Each row was made from one path, in order. Every step used is in the known rows, and no mark comes twice. Write each row's path.
(in the rows, 128 means zero)
Known rows:
sitel, padiz, gafo: [136 167 140 124 123 103 174 151 117 127 159  96 137 139  84 126 125 127
 114 112 119 105 149 122  92 151 113 126 154 141 142 115  66 141 120 178
 126 142 152  80 129 139 117  97 150 153 111]
padiz, sitel: [131 125 132 132  91 108 145 125 116 126 138 118 144 120 154 125 145 125
 103 138 122 112 135 132 111 138 130 112 111 135 122 129 118 145 132 130
 119 155 126 109 130 145 117 108 141 138 128]
kubori, padiz: [119 132 134 152 145 100 104 134 119 128 136 121 117 143 143 109 132 130
 104 118 113 142 125 122 130 146 134 132 123 164 114 105 132 139 125 130
 119 138 100  98 138 101 134 118 156 129 124]
palozig, dunefa, vena: [121 126 120 118 139 134 108 136 136 156 108 145 117 107 119 115 144 125
 116 123 102 112 136 108 143 111 138  98 138 117 148 134 112 104 126 150
 110 119 109 106 108  83 153 139 130 153 169]
sitel, padiz, zirus, dunefa, vena, birif: [130 129 134 121 165  76 131 140 105 156 126 145 152 115 134 177 117  81
 116 104  86 106 165 138 136 112 125  94 134 119 145 165  58 116 137 169
 113 105 120 122 123 154 140 136 125 151 165]
dunefa, vena, padiz, pulov: [124 162  96 119 153 103 111 155 129 153 116  88 130 131 133 156 112  94
 138 174 101 129 152 117 156 146 133 126 139 134 120 122  76 157 140 144
 106 130  93 120  89  52 138 142 122 164 124]
zirus, dunefa: [126 124 157 129 129 130 128 123 140 120 121 124 147 118 141 152 139 113
 135 103 129 112 138 128 144 125 126 119 134 109 143 136 127 143 137 143
 124 120 128 127 123 159 123 130 133 105 138]
vosez, padiz, dideru: [121 119 115 138 126  95 144 113 134 106 112 115 190 131 136 160  94 125
 130 151 104 151 145  99  99 130 130  95 136 147 131 107  76 128 111 117
 134 142 125 113 123 113 136  82 141 149 114]
pulov, padiz, gafo: [128 137 147 137 154 136 137 156 117 118 159 108 139 140 120 131 160 132
 120 123 125 102 138 133 113 142 134 137 170 127 126 124  72 180 147 153
 113 143 142  76 121 126 134 101 147 160 110]
sitel, padiz, dideru: [121 147 112 132 123  83 168 134 122 121 162 124 144 135  89 149  99 125
 110 131 118 113 138 131  96 145  96  93 147 165 136 111  73  96 120 131
 140 128 139 107 111 126 128  82 138 157 116]
sitel, padiz, palozig: [135 161 145 138 123 101 165 166 126 128 158 123 112 131  92 134 136 108
 113 101 116 102 106 131  71 148 113 134 131 141 128 127  94 131 102 156
 121 135 136  89 126 159 116 115 128 136 117]
dideru, padiz, begi: [142 110  91 104  93 133 106 126  99 119 111 128 150 124 123 152 121 100
 128 142 145 123 145 116 159 142 117 102 132 143 156 143 101 130 182 184
 134 139 135 127 114 135 130 107 139 136 139]
dunefa, vena, birif: [135 106 112 105 170 108  97 126 121 154 114 142 127 126 147 141 105 107
 116 139  95 130 147 112 173 110 156 108 128 126 117 142 136 115 130 129
 101 143 105 129 119  84 145 161 119 158 147]
zirus, dunefa, palozig, padiz, begi: [ 88 133 144 126 150 139  70 145  84 140 102 130 133  92 133 196 136 134
  84 101 132 117 172 104 141 139 146  67 128 125 169 149 110 167 148 196
 156 158 127 103 117 112 116 118 159 110 164]
vena, padiz, sitel: [148 120 116 130 106 114 144 147 126 132 138 111 142 131 158 120 119 108
 127 152 108 140 158 132 119 150 115 111 125 139 125 112  83 147 138 129
 117 158 122 114 118 147 118  91 145 140 118]
palozig, padiz, vena, dunefa: [141 139 120 123 120 112 120 149  30 136 133 109 130  96 116 163  95 103
 102 126 108 130 140 119 120 104 150  69 115 165 125 142  68 130 148 130
 152 154 103 124 101 106 107 120 115 149 129]
gafo, padiz, pulov: [109 181 129 126 130  95 133 130 102 140 127 120 142 119 127 155 137 105
 107 133 150 105 141 103 136 132 150 136 114 140 116 132  97 163 109 153
 122 151 115  96 118  97 133 171 153 120 136]
palozig, padiz: [119 151 129 145 146 124 109 146 102 141 130 146 116 115 114 122 119 142
 116 115 125 124 132 120 106 121 149 118 134 134 129 123 125 122 129 141
 157 149 115 121 121 108 117 137 125 137 126]
zukiva, padiz, zirus, dunefa, vena, birif: [131 108 143 115 190 124  91 107 110 169  94 178 142 100 184 177  94  75
 130 145  95  98 147 114 166 104 132 103 139  98 128 188  80 136 153 148
 138 117  81 162  94 146 123 148 113 143 190]
vena, dunefa, zirus, padiz, palozig: [130 133 153 145 118 118 130 160 101 131 113  91 133 106 143 172 144 116
 100 143 100 133 121 153 100 126 135  65 138 155 175 153 111 143  81 147
 135 148 108 122 108 140 144  93 109 107 164]
dunefa, zirus, padiz: [103 148 126 143 131 130 118 137 130 145 105  95 147 108 149 147 142 151
 118 157 111 134 145 151 111 130 126  93 149 136 188 126 146 103  91 137
 158 127 115 141 125 104 140 102 108 115 170]
vena, dunefa, palozig, padiz: [122 121 117 138 163 147  83 154  68 142 112 115  93  90 114 155 100 147
  79 118 125 160 146 125 136 135 158  50 127 146 134 142 103 145 134 155
 134 153 122 112  99  85 123 127 133 129 140]
pulov, padiz, palozig: [129 133 154 150 154 129 125 170 129 118 158 137 115 133 130 133 169 113
 116 117 118 100  96 143  94 135 135 147 146 132 114 135 102 168 127 133
 102 140 124  82 118 149 134 117 127 148 119]
zirus, dunefa, vena, birif: [134 103 144 102 169 111  96 118 128 147 106 139 149 117 157 165 117  94
 123 113  96 114 157 111 188 110 155  98 131 107 131 151 133 128 140 144
  95 136 108 129 115 117 138 163 125 139 163]
palozig, padiz, zirus: [106 154 129 156 144 110 123 152  82 141 133 167 134 115 115 133 132 131
 117 122 114 123 136 133  83 104 127 119 128 132 137 153  71 133 130 141
 178 125 112 133 121 153 121 120 119 139 140]
birif, vena, dunefa, palozig, padiz, gafo: [128 142 127 128 168 141  88 153  94 144 112  85  91  88 104 149  89 147
  76 123 131 130 157  99 142 143 178  35 143 158 143 133  66 196 144 175
 154 149 141  91  69  83 127 120 151 159 156]
zukiva, padiz, vena, dunefa, zirus: [147 130 105 102 133 152 111 108  57 162 108  90 123  77 164 181  80  92
  92 189 107 111 127 123 146 134 122  50 144 158 141 160  71 115 154 117
 153 143  82 147  76  96 119 106 110 142 159]
zirus, dunefa, vena, padiz, dideru: [113 121 119 112 169 108 130 144 152 127 123 123 165 129 144 177  91  87
 136 147 102 114 173 120 173 126 112  89 171 129 142 127  51 126 156 125
 120 120 106 120  69 111 153  98 135 161 137]
begi, padiz, zukiva: [108 141 124 115 140 141 102 126 136 113 164 108 123 139 142 146 123 130
 168 139 141 127  75 158  97 137 142 114 151 138 156 139 103 120 136 147
 130 114 148 102 116 177 139  81 147 146 142]
begi, padiz, zirus, dunefa, vena, birif: [101 136 155 140 172 112  79 108 128 146 137 139 158 117 171 184 132  89
 150 125  95 108 139 162 164  99 145  77 137 109 149 183  73 135 155 155
 114 100 106 134 114 165 157 123 114 150 176]
vosez, padiz: [136 128 125 143 126 115 127 120 135 117  99 110 164 125 147 140 115 131
 142 131 113 159 136 109 103 133 148 125 124 126 131 108 111 137 113 136
 122 136 130 114 148 109 130 119 135 132 114]
padiz, kubori: [122 152 141 116 117 115 142 137  94 126 134 108 124 125 137 149 147 110
 117 130  94 116 136 131 120 126 129 120 119 119 141 155 100 166 133 151
 117 134 125 128 138 128 118 136 113 131 144]
dideru, padiz, zirus, dunefa: [133 118 124 119 114 138 136 125 115 113 118 133 172 103 132 153 133  88
 143 129 136 105 142 143 152 124  97 113 146 109 159 175  58 132 179 168
 142  88 132 143 106 209 119 107 119 116 156]
zirus, dunefa, vena: [111 135 143 120 150 124 114 131 150 137 110 128 139 117 148 157 134 105
 124 113 122  95 142 133 169 115 144 113 143 106 142 142 123 134 150 145
 111 106 116 119 107 107 146 158 128 140 147]
palozig, dunefa, zirus: [121 123 118 121 128 156 113 125 135 158 114 119 124  93 123 122 162 145
  96 142 103 117 133 108 120 132 115  72 149 124 178 133 116  94 111 141
 133 136 111 110 122 120 145 107 140 115 171]
gafo, padiz, vena, dunefa, palozig: [119 134 103  94 143 126 123 139  44 139 122  97 131  78 137 185  92  91
  63 129 135 133 164 110 175 121 152  62 113 160 128 158  56 139 126 135
 113 142 128  90  99  94 134 142 145 134 154]
birif, vena, dunefa: [158 113 120 133 128 121 108 124 136 127 107 108  95 114 130 141  96 118
 128 128 138 141 126 131 160 126 163  67 116 159 132 119 108 159 157 131
 128 113 131 141  91 115 152 133 131 142 148]
birif, vena, dunefa, palozig, padiz, kubori: [118 153 117 130 162 126  81 152  68 147 100  85  72  75 130 170 102 128
  75 128  99 138 149 123 140 136 185  25 114 148 156 152  80 200 155 174
 144 139 124 118  81  68 123 152 119 149 176]
zirus, padiz: [114 135 138 151 120 117 130 140 123 130 113 119 145 123 139 137 133 136
 145 129 123 146 142 144 107 122 135 126 126 132 158 122 145 127  94 142
 150 126 127 146 134 119 120 111 109 115 159]
gafo, padiz, palozig, dunefa, zirus: [110 158 150 119 138 136 133 152 129 159 127 148 122  90 121 125 177 111
  68 111 119  81 120  85 110 126 133  94 147 132 166 150  88 115  79 161
 128 159 108  66 111 147 157 138 161 106 180]
sitel, padiz, palozig, dunefa, zirus: [128 160 137 131 121 125 149 162 130 154 147 114 109  95  88 125 172 123
  80 114  90  90 109 113  66 154  99  76 151 141 177 134  81  94  86 171
 126 141 122  70 118 152 131  94 141 122 165]

Write each row's path:
[119 162 151 132 140 124 135 153  94 137 143 124 135 127 100 122 130 141
 110 112 121 105 147 100  95 123 144 121 156 131 136 128  86 156 126 166
 161 167 128  93 116 122 110 119 141 148 120] -> palozig, padiz, gafo
[101 131 133 146 122 100 140 127 119 117 127 121 171 128 131 156 110 133
 134 149 113 137 148 133 104 116 114 100 137 151 157 128 109 112  92 121
 163 132 122 144 113 122 127  76 116 136 157] -> zirus, padiz, dideru
[120 142 161 151 143  92 121 155 124 120 150 127 112 144 131 114 146 112
  94 104 106 117  96 112 102 147 132 147 118 164 104 124 122 161 102 135
 111 151  96  77 132 135 128 116 152 125 125] -> kubori, padiz, palozig
[151 121 145 130 132 142 138 170 136 138 131 135 117 118 108 112 143  93
 138 114  90 132 128  93 100 133 101 115 138 123 140 130  71 135 102 150
 114 151 110  96 112 167 122  88 136 119 157] -> vena, padiz, palozig, dunefa
[114 122 101  94 169 128  82 138  37 161 118 112 134  72 132 164  86 118
  73 143  87 139 165  85 137 124 152  72 115 139 123 157 103 116 123 133
 148 172 106 111 113  83  86 129 111 150 164] -> dunefa, palozig, padiz, vena, birif
[118 115 113 132 142 133  66 155  45 141 103 124 107  99 120 192 110 137
  70 117 130 156 164 118 141 138 159  32 117 161 149 148  89 169 144 186
 146 175 125 108 111  86 135 109 160 129 147] -> vena, dunefa, palozig, padiz, begi
[129 156 144 122 140 144 126 120  95 149 116 129 106 112 160 148 116 103
 126 155 102 104 122 116 117 138 127 124 127 114 133 162 102 168 145 153
 138 144 101 149 113 115  98 144 104 135 160] -> zukiva, padiz, kubori
[131 148 119 129 103  91 136 147 101 135 136 128 132 138 108 164 127 117
 114 110 128 124 150 129 103 150 114 102 123 157 154 115  93 130 137 180
 135 144 145 106 145 126 133 104 156 140 122] -> sitel, padiz, begi
[145 109 117  85 127 107 127 117  67 140 131 116 159 108 142 161  98  87
 115 147  87 130 150  94 146 110 131 108 108 140 115 151 104 115 127 112
 127 156 109 132 132 129 101 122 112 145 148] -> padiz, vena, birif
[ 92 153 133 150 133 122 117 101 146 112 170 114 149 137 132 157 112 130
 146 149 128 116 116 155 118 132 118  80 150 155 139 130  88 117 138 117
 140 127 127 121 103 138 146  72 126 155 129] -> begi, padiz, dideru
[ 90 152 134 111 154 142  95 146  65 143 115  95 142  63 130 180 117 118
  83 117 113 105 162 106 133 127 138  77 133 123 147 155  93 134 142 152
 156 135 116 103  99 109  84 125 119 127 163] -> zirus, dunefa, palozig, padiz, vena
[123 105 143 133 198 106  95 145 107 143 127 160 155 114 171 182 147  89
 123 124  90 103 154 149 161 102 145 107 150 105 132 171  62 154 162 146
  97 108 107 116 114 143 159 136 125 159 161] -> pulov, padiz, zirus, dunefa, vena, birif
[110 177 144 116 133 104 151 142  86 135 134 131 128 120 141 150 142 103
 100 112 116 101 149 115 134 120 149 130 118 124 140 155  85 168 121 162
 115 147 127 105 134 124 136 177 140 125 151] -> gafo, padiz, kubori
[133 125 160 130 114 136 137 145 133 134 133 147 122 107 108 113 167 112
 114 101 103 106 107  93  93 124 116 117 123 123 139 147 104 136  93 151
 119 148 116  93 122 164 118 110 133 115 166] -> padiz, palozig, dunefa
[ 81 135 106 131 172 129 101 139  95 134 131 132 128  97 103 155  95 156
  73 145 121 127 153 105 114 137 127  65 149 148 138 136  91 123 119 130
 165 151 120 104  87  86 119  96 136 149 141] -> dunefa, palozig, padiz, dideru
[148 132 137 129 142 126 144 171 137 121 140 124 119 135 124 128 120  93
 141 132 107 134 124 118 110 144 113 141 138 132 121 129  84 155 113 132
 120 146 116 108 113 162 121 103 126 128 121] -> vena, padiz, palozig
[114 131 104 150 171 127  73 150  81 146  97 124  89  75 122 163  94 136
  84 135 126 147 146 131 128 119 164  34 118 159 148 155  54 170 150 151
 175 106 125 131  77 110 140 124 128 149 173] -> birif, vena, dunefa, palozig, padiz, zirus
[132 134 116 149 131 125  95 131 134 146  87  73 114  94 156 163 111 138
 114 159 121 145 144 150 140 128 162  34 135 164 190 119 125 136 119 139
 157 114 118 155  86  89 162 110 115 131 188] -> birif, vena, dunefa, zirus, padiz
[121 134 169 152 105 129 135 161 125 136 116 136 138 105 119 124 171 120
 133 104  95 123 122 111  73 115 123 115 122 125 171 143 122 130  59 162
 139 143 118 113 130 157 113  96 113 104 195] -> zirus, padiz, palozig, dunefa
[122 106 143 111 166  95 111 123 109 149 110 159 164 113 159 179 126  82
 121 123  90 112 161 124 165  93 135  99 129 103 138 183  79 137 141 145
 114 110 105 139 119 160 144 142 122 140 171] -> padiz, zirus, dunefa, vena, birif
[141 103 144 106 153 116 108 144 121 158 117 161 123 109 121 127 142  91
 101 111  70 106 125  76 133 107 144  99 123 119 127 162 112 122  95 150
  89 159  96  95 117 127 137 144 123 146 184] -> padiz, palozig, dunefa, vena, birif
[121 114  93 113 156 122 123 148 144 147 125 142 142 118 113 133 100 106
 126 155  82 128 167  96 149 117 102  69 164 144 150 118  41  96 129 125
 120 130 100 107  76  86 157  85 141 171 162] -> palozig, dunefa, vena, padiz, dideru
[118 130 113  83 151 114 139 151 103 125 140 153 128 131 129 138 113 113
 120 118 157 116 112 108 121 124 156 143 142 137 144 135  92 123 111 150
 127 137 146  81 115 167 147 139 179 136 143] -> gafo, padiz, zukiva
[114 146 114 137 150 127  82 151  50 148 110  82 106  89 109 182 112 133
  77 142 121 149 144 113 129 150 161  52 114 152 123 146  90 181 126 168
 129 162 106 102  96  59 108 136 132 127 137] -> vena, dunefa, palozig, padiz, pulov
[138 142  92 109 106 129 121 120 106 122 122  85 150 114 113 144 125  98
 134 166 139 116 124 116 150 155 118 123 129 135 132 143 102 144 161 168
 118 131 117 128  97 107 105 134 115 132 129] -> dideru, padiz, pulov
[132 125 147 101 170 106 114 149 112 167 120 186 123 103 126 127 137  78
  86  91  95  94 140  61 151  98 164 105 123 124 127 159  95 123  84 162
  86 173  99  72 112 119 157 183 149 143 192] -> gafo, padiz, palozig, dunefa, vena, birif
[132 125 127 123 130 142  92 112 102 150 104 158 120 125 158 167 104 108
 129 149 139 114 132 104 131 142 123 111 127 138 134 141 115 149 152 162
 158 158 106 146 117 113 119 117 145 130 153] -> zukiva, padiz, begi
[107 134 134 158 146  87 117 137 100 128 137 139 129 141 143 121 139 120
 106 126 105 138 128 135 107 126 114 133 119 161 118 136  79 146 123 130
 139 112  99 110 143 145 140 100 151 131 134] -> kubori, padiz, zirus
[137 132 133 138 150 120 119 143 162 131 106 124 138 110 155 157 109  88
 163 134 118 128 160 127 145 125 119 101 139 126 158 134  42 168 164 140
 160  82 123 149  86 183 140 101 130 128 166] -> birif, vena, padiz, zirus, dunefa
[121 122 105 133 148 128  51 150  80 147  86 115  87  89 127 188  93 137
  75 124 141 146 159 108 152 144 181   9 114 173 157 132  95 184 166 181
 161 154 129 116  83  66 145 121 155 146 167] -> birif, vena, dunefa, palozig, padiz, begi
[141 136 124 122 153 146 107 157 178 161 108 105  94  89 127 120 139 108
 112 150  92 113 124  90 117 151 122  63 156 142 177 118  76 135 113 144
 144 131 104 100  70 136 150  92 133 134 186] -> birif, vena, padiz, palozig, dunefa, zirus
[126 129  94 111 145 108  97 160 120 146 108 130 133 145 148 167 108  96
 134 149 110 138 173 122 166 134 129 102 144 141 145 121  74 145 160 156
 121 142 110 118 108  77 165 118 145 167 135] -> dunefa, vena, padiz, begi
[124 129 156 142 148 145 122 107 117 145 107 162 143 101 165 165 117  94
 143 137 129  95 129 128 122 118 103 125 138 103 139 172  73 150 153 145
 163 103 101 161 102 189 107 116 121 112 171] -> zukiva, padiz, zirus, dunefa
[149 126 107 129 117 109 125 139 159 138 120  98 122 117 165 114 103 109
 134 158 119 131 153 121 134 151 139  95 121 153 134  96  90 162 156 123
 135 138 124 122  88 127 127 102 145 156 139] -> birif, vena, padiz, sitel
[124 138 128 114 131 121  95  96  83 139 160  96 154 112 155 166 105  92
 143 147  95 130 128 133 140 119 141  86 117 146 126 152 101 113 140 120
 127 147 113 127 128 136 112 103 104 151 154] -> begi, padiz, vena, birif
[121 129 139 150 108  77 123 132 109 126 148 113 132 137 167 107 145 131
  81 127 108 129 128 127 113 155 136 116 105 172 109 108 122 155 126 134
 114 162 102  81 140 118 122 100 171 139 123] -> kubori, padiz, sitel
[109 155 145 157  96 122 116 105 136 126 167 101 137 126 166 129 151 129
 134 142 128 110 116 170 108 143 140  91 120 141 134 129 113 145 145 139
 124 142 128 105 129 152 129  88 137 141 131] -> begi, padiz, sitel
[119 124 110 143 128 100 112 125 129 132  98  81 137  97 148 183  90 135
 103 178 113 137 150 139 137 127 145   4 147 187 191 121  91 124 117 118
 168 121 116 154  66  91 167  71 121 144 187] -> birif, vena, dunefa, zirus, padiz, dideru
[134  97 112 122 146 150 104 134  91 126 111  97 106 103 130 162 108 129
  88 133 129 164 142 136 160 143 139  59 123 140 130 146 105 152 132 141
 104 129 138 117 110 106 135 117 136 119 139] -> vena, dunefa, palozig
[136 140 146 131 119 113 150 125 129 115 113  87 189 136 128 138 120 133
 134 130 111 140 152  87  97 139 146 128 143 122 133 112  72 172 110 161
 123 155 142  85 141 127 124  98 152 145 113] -> vosez, padiz, gafo
